Known rows, with every step that occurs:
bevit > muti > nafo > litegor > tapo > limezo: [-1.44  2.13  1.49 -1.11 -2.67 -0.74  2.30 -1.83  0.57 -0.59  0.23 -1.35
  2.17  1.07 -1.54 -0.69  4.89 -3.89  1.48  3.24  0.76  1.57 -5.04]
limezo > bevit > muti: [-0.60  1.11  0.16  0.11 -1.30  0.31  2.68 -0.58 -0.65 -1.29 -0.48 -0.65
  1.74  0.74 -0.60 -1.79  3.02 -0.92 -3.60  2.19 -1.27  0.06 -5.28]
litegor > nafo > gubig > bevit > muti: [ 0.43 -1.02  1.18  0.21 -1.46  1.16 -0.63  0.09  0.12  0.03 -2.01  0.87
  1.78  2.66 -0.21  2.49  1.42  0.21 -4.64  0.68 -2.83  1.31 -4.40]
gubig > bevit > muti: [-0.31  0.10 -0.44  0.31 -2.08  1.69  1.31  1.11  0.37 -1.04 -1.43 -0.26
  1.07  1.45  0.41  0.91  1.63 -0.54 -4.13  1.75 -2.03  0.71 -4.02]
litegor > nafo: [-0.63 -0.01  1.34  0.57  0.05  0.79  1.03 -0.16  0.26 -0.88 -1.41  0.67
  1.08  1.00 -1.26  0.71  0.68 -1.20 -3.08  0.15 -1.00  0.70 -2.86]
limezo > bevit > muti > nafo > gubig: [-1.09 -0.23  0.61 -0.49 -2.21 -1.47  0.45 -1.38 -0.44 -0.80  0.35 -2.06
  3.56  0.40 -1.05 -0.41  4.50 -1.64 -2.32  1.90 -0.61  0.74 -5.75]
litegor > nafo > gubig > bevit > limezo: [-1.57 -2.62  0.01  1.39 -0.28  1.91  1.59  0.36  2.21  0.26 -2.43  0.25
  0.21  2.73 -2.54  1.60 -1.38 -0.16 -3.51 -0.56 -1.65  0.58 -3.13]
muti > nafo > gubig: [-1.49 -1.04  1.00  0.26 -1.79 -0.72 -0.80 -0.58  0.55 -0.56 -0.08 -2.31
  2.88 -0.62 -1.91  1.78  2.86 -1.83 -0.02  0.97  0.28  1.22 -3.25]
bevit > muti > nafo > gubig: [-0.82  0.04  1.36 -0.46 -2.95 -1.06 -0.80 -0.41 -0.38 -0.04 -0.30 -2.17
  3.79  0.19 -0.79  1.53  3.91 -1.89 -1.49  1.20 -0.42  1.23 -4.91]
tapo > limezo > bevit > muti > nafo: [-2.17 -0.21  0.71 -1.85 -1.73 -1.71  2.83 -1.49  0.20 -1.01  0.73 -1.02
  2.82  0.26 -1.69 -2.33  4.61 -2.97 -1.71  2.55 -0.62  0.40 -6.26]
bevit > nafo > muti: [-0.98  1.55  1.04 -0.18 -1.39 -0.36  1.61 -0.55 -1.02 -1.27 -0.78 -0.45
  1.63 -0.92 -0.40  1.80  1.66 -1.19 -1.55  1.37  0.14 -0.62 -2.33]
gubig > bevit > nafo: [-1.03  0.29 -0.60  1.20 -2.17  1.21  0.87 -0.58  0.43 -2.15 -1.80 -1.15
  1.33  1.17 -1.01  1.13  0.28 -0.45 -3.33  2.03 -1.19  0.22 -1.87]
tapo > litegor > nafo > dateli: [-1.27  0.82  2.13 -0.91  1.92  0.16  0.79 -0.48  2.49 -0.14 -1.26  1.22
  1.77 -0.51 -1.20  1.45  0.52 -2.53 -0.20 -2.21 -1.06  1.07 -2.84]
tapo > limezo > bevit > nafo: [-2.00  0.36  0.79 -0.25 -1.21 -0.73  3.03 -2.89 -0.22 -1.85 -0.72 -1.11
  1.92  0.20 -3.26 -2.30  2.23 -1.38 -0.91  3.07 -0.60 -0.38 -4.02]
tapo > litegor > nafo > muti: [-1.01  1.12  2.51 -1.70  1.18  0.34  1.44  0.42  0.69  0.49 -1.44  2.72
  0.76 -0.91 -0.96  2.33  0.61 -2.17 -0.28 -0.34 -0.60  0.24 -2.27]
tapo > litegor > nafo > bevit: [-2.41  1.29  1.28 -0.20  0.14  2.16  0.22  0.74  0.49  0.57 -2.49  2.15
  0.37  0.48 -1.97  2.55 -0.63 -1.29 -0.67 -0.11 -0.80  0.08 -2.01]
muti > nafo > gubig > bevit: [-1.57 -2.32 -0.25  0.47 -1.80  0.16 -0.92  0.12  1.66 -1.04 -0.37 -1.76
  2.06  0.43 -1.24  2.64  1.92 -1.15 -1.28  1.30 -0.62  1.42 -2.77]
tapo > limezo > bevit > nafo > gubig: [-1.65 -0.60  1.57 -0.06 -1.42 -1.00  1.37 -3.38 -0.41 -1.01 -0.92 -1.69
  2.67  0.02 -3.94 -1.11  2.65 -0.48  0.37  3.15 -0.75  0.15 -4.36]
bevit > muti > nafo > litegor: [-0.64  2.51  0.62 -0.24 -2.58 -0.52  0.99 -0.93  0.24 -1.38  0.17 -2.08
  2.59  1.59  0.57  0.45  2.86 -3.28 -2.65  1.69  0.68  0.65 -5.58]
bevit > limezo: [-2.15 -0.19 -0.49  1.36 -0.89  1.50  3.69  0.58  1.50 -0.31 -1.56 -1.42
  0.24  0.48 -2.67 -0.74 -0.39 -1.43 -1.64  0.14  0.11 -0.18 -3.14]
gubig > nafo > litegor > tapo > limezo: [-2.27  1.25  1.09  1.24 -1.17  1.70  1.40 -2.10 -0.06 -0.38 -0.96 -0.28
  1.23  0.61 -3.98 -0.20  2.36 -3.04  2.52  3.57  0.89  1.67 -3.01]
muti > nafo: [-1.89 -0.17  0.19  0.12 -1.49 -0.48  0.74 -0.05  0.84 -1.43  0.18 -1.76
  2.14 -0.46 -1.22  0.59  2.33 -2.67 -1.29  0.93  0.47  0.77 -2.91]
gubig > bevit > muti > nafo > dateli: [-1.52 -0.44 -0.66 -0.76 -1.29 -0.62  0.81  0.65  2.23 -1.46  0.48 -1.15
  2.59  0.55  1.47  1.68  2.99 -2.65 -3.54 -0.70 -1.21  1.08 -4.67]
limezo > bevit > nafo > muti: [-1.28  1.27  0.41 -0.28 -0.66 -0.89  2.90 -1.50 -1.06 -2.03 -0.15 -0.25
  1.44 -0.69 -0.70 -0.13  2.22 -0.88 -2.33  2.12 -0.01 -1.09 -3.19]
limezo > bevit > muti > nafo: [-1.47  0.71 -0.13 -0.64 -1.97 -1.21  2.09 -0.88 -0.23 -1.67  0.59 -1.47
  2.89  0.48 -0.35 -1.68  4.11 -2.52 -3.60  1.86 -0.39  0.33 -5.45]

Rows:
[-1.02  1.03  2.09 -0.59  0.45  1.06  0.71 -0.41  1.09  0.06 -2.09  1.41
  1.36  0.20 -2.21  0.87  0.23 -2.10 -0.81 -0.11 -1.04  0.91 -2.29]  tapo > litegor > nafo
[-2.10  0.94  1.18 -1.15 -0.87 -0.92  4.15 -2.43 -0.79 -1.24 -0.08  0.51
  1.08 -1.15 -2.83 -1.29  4.13 -1.64  1.83  3.63  0.05 -0.19 -2.61]  litegor > tapo > limezo > bevit > nafo > muti
[-1.21 -0.26 -0.69 -0.39 -2.80  0.23  0.73  0.80  0.81 -1.33 -0.33 -1.04
  2.17  1.30  0.56  1.08  2.65 -2.10 -4.15  1.54 -1.12  0.94 -4.11]  gubig > bevit > muti > nafo
[-2.13 -0.35  0.69  0.01 -0.23  0.48  4.01 -1.68  0.61 -1.09 -0.25 -0.12
  0.45 -0.55 -3.72 -2.64  3.90 -1.54  2.07  3.50 -0.37  0.98 -2.96]  litegor > tapo > limezo > bevit
[-0.63 -1.96  0.11  1.19 -1.18  1.65 -0.26  0.42  1.14 -0.76 -1.42 -0.91
  0.89  0.62 -1.39  2.46  0.99  0.45 -1.27  1.58 -1.35  1.15 -2.60]  nafo > gubig > bevit
[-0.58  2.30 -0.48  1.83 -2.39  1.85  1.52 -1.98  0.78 -2.44 -1.69 -1.26
  0.63  2.25 -1.20  0.93  1.15 -1.17 -0.95  3.47  0.00  0.95 -1.52]  gubig > bevit > nafo > litegor > tapo
[-1.29  0.23  0.89 -1.06 -1.06 -0.23  3.51 -1.14 -0.24 -0.73 -0.32 -0.23
  1.66  0.43 -1.86 -2.53  3.60 -1.41 -1.74  2.88 -1.38  0.12 -6.07]  tapo > limezo > bevit > muti
[-3.29  0.15 -0.56  0.51 -1.78  0.72  0.25  1.05  0.20 -0.89 -0.26 -0.98
  1.16 -0.11 -1.00  2.20  1.46 -1.84 -1.23  0.92  0.64 -0.01 -2.58]  muti > nafo > bevit
[-1.62  1.18  0.82  0.36 -0.14  0.66  4.23 -2.69  1.07 -1.62 -0.07 -0.56
 -0.02  0.80 -3.06 -2.40  3.30 -2.04  2.20  4.00  0.65  0.86 -3.96]  nafo > litegor > tapo > limezo > bevit
[-2.32  0.26  0.74 -1.53 -2.02 -1.29  3.31 -1.81  0.10 -0.83  0.68 -0.76
  2.42  0.05 -2.51 -2.82  5.98 -3.22  0.56  3.40 -0.30  1.15 -4.87]  litegor > tapo > limezo > bevit > muti > nafo
[-1.89 -1.63  0.74  0.21  0.17  2.05  1.18  0.08  3.02  1.20 -3.16  0.94
  0.49  1.84 -3.48  1.86 -1.92 -1.00 -1.22 -0.75 -1.60  0.80 -2.61]  tapo > litegor > nafo > gubig > bevit > limezo
[-1.77 -0.08  1.61  0.30 -1.72 -0.58  1.85 -3.70 -0.51 -0.85 -0.96 -1.43
  2.38 -0.21 -4.68 -1.48  4.08 -0.69  2.56  3.95 -0.47  0.87 -2.91]  litegor > tapo > limezo > bevit > nafo > gubig
[-0.59  0.53  1.40  1.19 -2.33 -0.02 -0.66 -1.77 -0.87 -0.80 -1.73 -2.32
  2.95  0.07 -2.36  1.60  1.52 -0.20 -0.76  1.67 -0.48  0.47 -2.66]  bevit > nafo > gubig
[-1.50  1.85  0.97  0.07 -1.13 -0.57  3.19 -3.90  0.20 -2.36 -0.56 -1.59
  1.54  1.41 -2.55 -2.09  1.57 -1.80 -0.81  3.65  0.35 -0.52 -5.05]  tapo > limezo > bevit > nafo > litegor
[-1.59  2.15  0.27  2.43 -1.28  2.22  0.62 -1.53 -0.47 -0.92 -1.06 -0.65
  1.34  0.94 -2.65  0.57  1.86 -2.49  0.62  2.90  1.15  1.59 -2.25]  gubig > nafo > litegor > tapo
[-1.27  1.21  0.01  0.94 -1.39 -0.18  2.18 -2.21 -0.67 -2.46 -0.93 -1.57
  2.05  0.38 -1.95 -1.63  1.70 -0.90 -2.85  2.48 -0.41 -0.42 -3.21]  limezo > bevit > nafo
[-1.81 -0.10  1.36  0.06 -0.94  0.91  2.63 -0.68  0.71 -0.39 -0.90 -0.23
  0.62 -0.79 -3.48 -0.75  3.35 -1.79  2.78  2.76 -0.23  1.48 -2.12]  litegor > tapo > limezo
[-1.47  1.88  0.34  0.81 -1.70  0.12  1.47 -1.43  1.11 -1.75  0.21 -1.95
  1.38  0.58 -1.34  0.30  3.22 -3.38  1.08  2.37  1.70  1.48 -2.45]  muti > nafo > litegor > tapo
[-2.15 -0.41  0.25 -0.17 -0.10 -1.31  0.83 -0.19  2.19 -1.56  0.99 -1.89
  2.55 -1.12 -0.25  1.10  2.71 -3.11 -0.66 -1.20  0.36  0.97 -3.44]  muti > nafo > dateli
[-1.99  0.28  0.58  0.99 -0.27  2.00  0.51  0.95 -0.32 -0.39 -1.67  1.53
  0.10  1.33 -1.01  2.40 -0.14 -0.38 -3.00  0.07 -0.83 -0.15 -2.50]  litegor > nafo > bevit
[-1.22  2.65  1.60  0.58 -2.16  0.36  2.45 -3.24  0.13 -1.36 -1.19 -1.43
  1.38  0.95 -3.10 -0.62  2.54 -2.21  2.21  3.73  0.74  0.89 -2.77]  bevit > nafo > litegor > tapo > limezo
[-4.51 -0.13 -1.62  2.59 -1.45  3.21  1.59  1.31 -0.32  0.63 -2.15 -0.22
  0.37  0.99 -3.55  1.33 -1.53 -1.36 -2.11  0.42  0.53 -0.65 -2.73]  gubig > nafo > bevit > limezo
[-0.27 -2.19  1.00  0.97 -0.27  1.42 -0.63 -0.03  1.08 -0.51 -1.84  0.68
  0.96  1.89 -1.26  2.76  0.29  0.24 -3.09  0.51 -2.10  1.31 -2.70]  litegor > nafo > gubig > bevit
[-2.56  0.71  0.55 -0.51 -0.82 -0.85  3.57 -3.03  1.53 -1.91  1.06 -1.31
  1.15  0.52 -2.93 -2.33  4.36 -3.64  2.20  3.80  1.38  1.13 -4.13]  muti > nafo > litegor > tapo > limezo > bevit
[-0.68  0.08  2.89 -0.36  0.19  0.62 -0.88 -0.92  0.89  0.87 -2.36  0.74
  2.14  0.06 -2.88  2.11  0.61 -1.25  0.48 -0.06 -1.21  1.39 -2.69]  tapo > litegor > nafo > gubig
